Each row was made from one path, in order. Every step used is in the known rows, and no mark comes twice. Write each row's path.
Known rows
zuko-tele: [-24  -2   3   9   1 -16   2  10 -14  -2  -6  -1  36  -8 -15 -23   3  -5
 -21  -1 -10 -29  24 -22  -5 -29  -5  -1   2  39  -6   8   1 -17 -17  18
  15  -8]
bupam-tele: [-31 -54 -23   4  18   7 -11  -2   8   6 -15   0  14 -21  -9 -12   8  12
   4 -20 -15 -14  35 -39 -25 -45   5 -26   1  17 -18  61  -2   4 -11  11
  -3  17]
bupu-tele-zuko-neba-nivano: [ 27  17 -14 -55  -2 -23  -9 -17  14 -21  -2   3  28 -21   0  32 -11   6
 -16  24  67  38 -11  -1 -22  42  -2  47 -22 -26 -27 -27   1  19 -23  -8
  47 -11]
tele-zaliz-neba: [  2   6  -2  13   7  20  26   0   1 -32  13 -11  -7  -5 -15  22   9 -57
   2   1   1  -2 -31  34  14  25  -7   8   7   6 -18 -21 -18  21 -21 -15
 -13  15]
zaliz-tele-bupu-neba-nivano: [ 33   1  -7 -34 -39   5 -36   6  18  38  12  16 -37   4  18  41  11  43
 -16  16  69  -1  -7 -11 -25  13  12 -20  11 -27  34   1  -4 -22   1  -2
  27 -30]
nologa-tele-zuko-neba-bupu: [  3  -1 -16 -29  34   0  20  -2  11 -42 -28  15 -17  -1  10   3  -9  19
  32  13   7  16   2  26   9  41  -7  12 -22 -42  -3  -8  24  23  38  18
  24  38]
lapetom-tele: [-15   2  -8  20  31  10 -10  -5 -18  12 -15  12  45  -5 -18 -36   9 -16
   1   0 -30 -23  36 -21  -7 -29  -1 -14  -2   2  -1  18   5 -20 -14   0
   4  -2]
neba-bupu-tele: [ -9  -7 -14  18   3  17 -27  -2   4  38  16   7   5  -4 -12  -9  21  26
   6  12 -22 -18   2   9 -29 -29   4  -4 -23   9  24  16  18  -4  42  -1
  39 -10]
bupam-tele-lapetom: [-34  -3  42  29   0   2   3   5 -11   7 -19 -13  30 -14   3   4  -1  18
  -4 -19 -28  13  39 -32   0 -72   2 -10   0   5 -38  47   6   7  16  19
  -8  11]
lapetom-tele-bupu-neba-zaliz: [ 25  43  26  -3 -23   8 -10   2 -18   7 -14  10   5  29  25  20  -3  13
  24 -23 -36   2   7 -10  21  29  14  -5 -10 -17  21 -10  -6 -45   3  -7
 -32 -29]
zaliz-tele-bupu: [ -1  -3 -23  15   2  14  -7   3   6  52  -7   6  -7   2  11 -23  -2  42
  -3 -15   6 -36   0 -22  -2 -13  15 -40  20  16  32  32  10 -21  33  40
  13   0]
bupam-tele-zaliz-neba: [ -9 -26 -13  -1   6  11  30   3  -2 -20  -5  -6   7 -15  35  31 -16  -4
  20 -14 -13   1 -11   7   0   8  -3   4   2  11 -32   9 -23  29  -6 -21
 -32  15]
bupu-tele-zuko: [ 13  23 -35  -8   4   6  -8 -21  -6  -4 -24  11  37  -9 -18 -17 -16  -1
  -7   2 -16  10 -17 -15  -9  16   1  -2   0   5 -20  13  11  10   2  15
  36  22]
nologa-tele: [-25 -33 -18  11  32  -8  -9   9   4 -15 -14  -7  14  -9 -31 -21  18  -7
 -21   1 -41 -30  16 -12   2  -4  -8 -43  21  -1  -6  31   9  10  -7  17
  12  19]
lapetom-tele-bupu-neba-nivano: [ 29   4  -1 -34 -14  10 -37   1   0  25  -2  30  -1   3  16  32  28  25
  -3  19  50   1  19  -9 -16  -7   7  -7 -14 -45  30   3  -4 -34 -10 -24
  -7 -53]
neba-zuko-tele-zaliz: [  6 -17 -14  13  -3 -39  23   4 -25 -30  18 -49   5   0  21  -8 -27  -8
  -9  10 -40  23 -17  13  24   5 -29  26 -24  37 -19 -21 -14  13 -30 -10
 -21  -7]
zaliz-neba-nivano: [  7 -31  -4 -17 -15  14 -26  -3  18  -9  34  16 -19 -32 -37  29  33 -37
   1  33  82  -2   7  10 -34   7   0  13   2 -26  -9 -12 -13   6 -42 -14
  19  -6]
lapetom-tele-zaliz: [ -4  23   7  40  33  -2  19  -5 -24   0  -6 -21  50   2   5 -13  -1 -18
   2  -9 -56  -5   1  -3  23   6 -10  -6  -6  20 -12   4  -2 -17 -22 -10
 -29  -4]
zuko-neba-zaliz-tele: [ -5  25  40   5  -8 -26  22  10   1  -5   8 -27   5   8  10   8 -34 -13
  -1 -17 -13   5  13  -2   6  46   4  19   3  24 -12 -29  -6 -13 -18   6
  11  15]
neba-zaliz-tele-nologa: [  8  43  40  34 -23  -5   5 -10   4   9   6 -13  10  15  26 -22 -55 -10
  20  -6 -27   9  -9 -35  20  26  19  -9  43  43  -1 -29 -11 -16 -26   4
 -23  28]
zaliz-tele-bupu-neba: [ 13  19 -17 -27 -19  18 -13   5   5  31 -17  23 -24  23   9  14  -7  23
 -19  -7  15 -17  -6  -2  -5   0  12 -34  19  -5  35   7   3 -20  31  14
  28  -9]
zaliz-tele-bupam: [ -2  15  18  46   4 -19  -4 -16  12  37   9  -1  -1  -2 -18 -56   9   2
   4  -8  10  -7 -15  -6  -8  21  12  -8  31   8   6  -1  15  -5   0   5
 -13  25]
tele-zaliz-neba-bupu: [  5  -6   4  25  -1  36  18   2   5 -11  26  -2 -40  -1   1  27  18 -26
  41  10   9   3 -31  55   5  19  -2  19 -16  -7   9 -22  -3   8  16 -20
  -7   8]
bupam-tele-zaliz: [-17 -31  -6  25  19  -2  18  -1   5  -5  -9 -35  19 -14  18   8   2  13
   4 -25 -47  -1  -2 -22   5 -10  -4 -17  -1  31 -32  45  -9  13 -13  -3
 -33  12]
lapetom-tele-zaliz-neba-zuko: [ 25 -10 -39  -1  16  -1  23  -8 -32 -30  17  -6  -2   3  40   1 -34 -28
  27  20 -22  29  -7  37  22  20 -29  31 -26 -14 -10 -49 -27  25 -23 -41
 -30   2]
bupam-tele-nologa: [-23 -18  -3  -1  18  13   4 -14  20  -3 -20  17  16  -8  13 -21 -25   3
  18  -8  -2  -2  17 -48  -5 -50  14 -15  23  25 -14  30 -11  17 -18  -3
 -35  21]
zaliz-neba: [-13 -13 -14  -8   6  29   1  -1   3 -18   4  24 -12 -12 -47   1  13 -56
  -2  10  32 -17   3  17 -14  -5   1   4   9  -8  -6  -2  -9  12 -16   0
  18  14]
neba-bupu: [-16 -25  -3  32  10  33 -17  -4  16  14  14   1 -31  -8 -43 -13  38 -14
  26   5   5 -11  12   7 -19 -33   6 -10 -19   0  23  28  16  -9  13  10
  19  11]

Write each row's path
[-16  47  43  33 -10  -5  -7   5 -25  21   2 -14  58   2 -18   2   4   1
 -40   2 -42   4   7  -1   8 -50  -1   1   1  11 -26  -1  12   2  30   9
  30 -10] | bupu-tele-lapetom
[-15   8  48   4  -1 -14  22   6   9 -39  13 -33  -3   4 -37   9   3 -54
   2 -18 -11  13  11   3  11  31   2  27  -8  13 -21 -24  -5  -8 -36   1
  -2   7] | zuko-neba-zaliz
[ 25   4   9 -46 -45 -16 -30  15   3  11   6  17  -7  -1  17  43  22  39
 -24  16  66  -7   0  -9 -18  -6   9  11 -11 -14  17  -8  -5 -30  -9  -6
   9 -58] | zuko-tele-bupu-neba-nivano
[ 32 -15 -54 -44 -23   7 -15   0   0  15   0  10 -61  23  23   7 -26  26
  -8  10  16  20  -9  14  -4  -3  -8 -16  -3 -17  38  -8  -6   4  21  -2
  19  -4] | zaliz-tele-bupu-neba-zuko
[ -2 -30 -40 -12  14  11  -2 -19   8 -19 -45  12  12 -25   4 -11 -21  14
  25 -18  -5  20  17 -42 -13  -1   6 -15  -3  -1 -34  56   4  16  -8  26
 -10  43] | bupam-tele-zuko
[ 10  12  11  39 -24  -2  -4   6   1  41   4 -24 -10  10  32 -11 -19  44
  26 -31 -28 -16 -12 -28  18  31  23 -29  17  28  21  11   4 -41  20  37
 -12   3] | neba-zaliz-tele-bupu
[  4  20   3 -38 -24   1  -4  15  -9   4 -24  27  -2  18   6  15   7  20
 -25  -8  14 -19  -1  -1   3 -13   3   0   1   5  24   2   1 -27  21   5
   6 -34] | zuko-tele-bupu-neba
[  4   2  -9 -27  -8  30 -12   3  12   0 -15  18 -33  18 -39  17  28 -17
 -17  -7  21  -7  -9   7   1 -15   5 -23   5 -19  25  20   6 -11  13   6
  13 -17] | tele-bupu-neba
[ 23   4 -14 -31 -23 -38  20   8 -26 -55  12 -29 -12  20  20  26 -29 -23
 -27  18 -27  46 -17  28  18  20 -33  34 -25  20 -15 -46 -22  14 -32 -39
 -11 -17] | bupu-neba-zuko-tele-zaliz
[ 11  26  -9 -25   4  23  -9   2 -13  16 -32  33   7  21   5   5  10   9
  -5  -8  -5 -14  14   0   3 -18   4 -19  -6 -27  32  11   2 -29  19  -7
  -7 -30] | lapetom-tele-bupu-neba
[-23 -49 -36   1  14  19  -8   3  16  33 -23   6  -2 -14  18 -12  10  53
  18 -33  -4 -25  14 -38  -8 -45  12 -35   1  12   8  73   6  -8  30  30
 -25  -5] | bupam-tele-bupu
[ -1 -10 -10   3  20  -3  28  11  -7 -37  -4 -10   8  -2  16  19   1 -18
  -7  11 -36 -16 -29  35  27  46 -15 -12  24  -5 -21 -17 -12  29  -1 -12
 -12  17] | nologa-tele-zaliz-neba
[-15  43  51  46 -14  -2   5   7 -21  28  -2 -13  27   3  -5 -10 -14   0
 -22  -2 -21   4  18 -11  10 -40   4 -14  20  11 -16   7  14  -4  19  29
  23  15] | zaliz-tele-lapetom
[-32  17  46  37  13  -9   3  14 -18 -10 -14 -18  32  -2 -17  -4  13  -2
 -30   4 -56  -7  20  -2  30 -35  -9 -29  22 -12 -26  22  17  12  23  26
   9  14] | nologa-tele-lapetom
[  0  -7 -15 -16  -4 -22   6 -10 -10 -25  10   5   1   6  21 -38 -50 -12
  -2  24   8  18   6 -15  14 -38 -11  27   1  36   2 -33 -15  22 -33  -5
 -21   5] | neba-zuko-tele-nologa
[  0  -9 -20 -36   8   7 -12  14   8  -7 -27  16 -17  20  -6  15  21  21
 -21  -2 -16 -23  -6   7  12  13  -1 -44  20 -31  22  21   6   3  31   8
   6 -13] | nologa-tele-bupu-neba
[ -4 -30 -26 -42  -7  23 -10   6  15   9 -30  24 -21   5  16  26   9  37
   1 -24   7  -5  11 -19 -13 -31  10 -29  -2 -13  13  50  -6   0  26   4
 -11 -14] | bupam-tele-bupu-neba
[ 29  35   4  23 -29  -9   2 -16 -10  -7 -18 -18   7  -3  16 -11 -49   4
  34 -15 -28  28 -14 -30  11  73  10  -7  12  15 -23  -2   3 -20 -19  33
   0  52] | neba-zaliz-tele-zuko
[ -2  23  24  45  27 -12  -3 -22  -8  21   0  11  36   0 -18 -63  23 -11
  15  -8  -9  -8   6 -11   2   1   6   9   3 -13   3  -1  15 -14  -8 -18
 -42   6] | lapetom-tele-bupam
[-14 -31 -27   8  26   7 -11  10   8  16 -19   3   1  -2  -1 -22  24  41
  -8 -11 -32 -43  -2 -13  22  -5   3 -52  22 -10  17  43  16  -1  34  38
  -5   0] | nologa-tele-bupu
[  9 -47  -4 -11 -12  -2   3   2  14 -12  26 -11  -3 -35  47  58   4  13
  22  10  41  18 -10  -2 -18  21  -3  16  -8  -6 -35   3 -28  21 -34 -31
 -29  -6] | bupam-tele-zaliz-neba-nivano
[ -5  30   4  13  10   9   3 -14   8  16  -8  15  11   8   5 -36 -41 -16
  -4   9   8 -11  -2 -28   1 -22  13 -21  44  33  10  -8  -3   2 -15   9
   5  27] | zaliz-tele-nologa
[ 29  51  59  21 -49 -33   0 -10   6   4  17 -11 -21  24   1  -8 -10 -18
  11 -13  -9  33 -28   3   1  79  13  13  24  -4   1 -44  -2 -17 -17 -26
 -30  15] | bupu-neba-zaliz-tele-bupam
[ -6  10 -20  20  27  23 -10  -2 -14  38 -20  17  30   5   7 -27  12  27
  12 -16 -15 -37  16 -23  10 -32  10 -25  -5  -4  28  30  12 -31  23  16
 -18 -22] | lapetom-tele-bupu
[-14 -15  -4  33  33 -16  13   8   0 -23  -5 -39  23  -1  -3  -3   9  -7
 -19  -3 -72 -15 -20   6  31  31 -15 -34  18  13 -22  17   3  18  -8   3
 -13  16] | nologa-tele-zaliz
[-13  -2  -3   6  -3  -2  -1  12  -7  24 -12   5  21  -1  10 -19   5  40
  -8 -14   3 -39   2 -19  10 -30   6  -9   3  29  17  20   9 -25  23  32
  -6 -27] | zuko-tele-bupu
[-21 -12  16  -4  26  18  10   4  22 -11  18   2 -36   0 -36   2  25 -25
  12   4  35  -3  19  29 -17 -22   2  26 -33 -10  18  -8  15   2  18  -1
  27   0] | zuko-neba-bupu
[ -4  26  31  11  13 -19   9 -13  24  28  26   6  -7   7  -3 -19  24  19
  17   6  27   8 -27  45 -15  16   4  58 -24 -19  18 -46  24  15  48 -32
  10 -14] | zuko-neba-bupu-tele-bupam
[-15   7   3 -15  20   2   3   6  11  15  14   9   1   5  -7   9   8  15
  -4  10   8  -6   7  31 -23 -16   0  34 -36  -5  22 -17  15   9  43 -14
  52 -20] | zuko-neba-bupu-tele
[ 12 -16  12 -33 -27   3 -39   0  20 -17  24   5 -28 -11 -60  40  42 -43
 -31  29  61  17  13  -2 -36   1  -2   1  -5 -30  -2   1  -8  -4 -58 -25
  28 -17] | bupu-neba-nivano
[ 19 -14  -9 -10 -19 -37  12 -12 -16 -22  30  15 -21  -6  17 -38 -13 -11
  22  20  43  23 -19  36  -1  19 -14  63  -5 -12  -5 -64  -8  30 -11 -27
 -30   6] | zaliz-neba-zuko-tele-bupam
[  5 -33 -38 -34 -14 -16   8   7 -26 -33  18  15 -13  -8  15  -4 -30 -18
   2  27  24  11  13  23  -7 -12 -20  41 -17   5  -5 -40 -21  23 -15 -11
  12   0] | zaliz-neba-zuko-tele
[  7  48  71  28 -14 -47  28  -9  14   4  22 -26  -2  13  12 -25 -18 -11
  21 -21   8  21 -21  10  13  78  10  42  13   8 -12 -55   4  -6 -12 -11
 -32  18] | zuko-neba-zaliz-tele-bupam
[-19  54  63  10  -1  -3  12  11  -8  16  15  -4  21  14  12  28   5  18
 -13  11  -5  20  10  42   3 -45   2  49 -35 -14  -2 -31  21  11  67  -7
  44 -23] | zuko-neba-bupu-tele-lapetom
[ -7 -21  23 -26  10 -11  -9   4  27 -19  29 -12  -9 -22 -49  24  34 -39
 -22  19  80   7  19   1 -26   0  -4  29 -13 -20 -12 -12  -4   5 -52 -11
  24 -16] | zuko-neba-nivano
[ 17 -31 -37  -3   3   8  24  -8  -7 -42  31 -23 -40  -2  -1  13 -12 -54
  12  18  -1  36 -32  46  15  24 -27  29 -15  -2 -18 -39 -26  41 -28 -27
 -18  17] | tele-zaliz-neba-zuko
[ 23 -30 -49 -44 -14  18 -17  -4   6 -16   6   2 -68  18 -24  12   7 -13
  -7   9  16  24  -8  21   2 -10 -11  -4 -17 -28  30   3  -5  14   4  -6
  -1 -12] | tele-bupu-neba-zuko
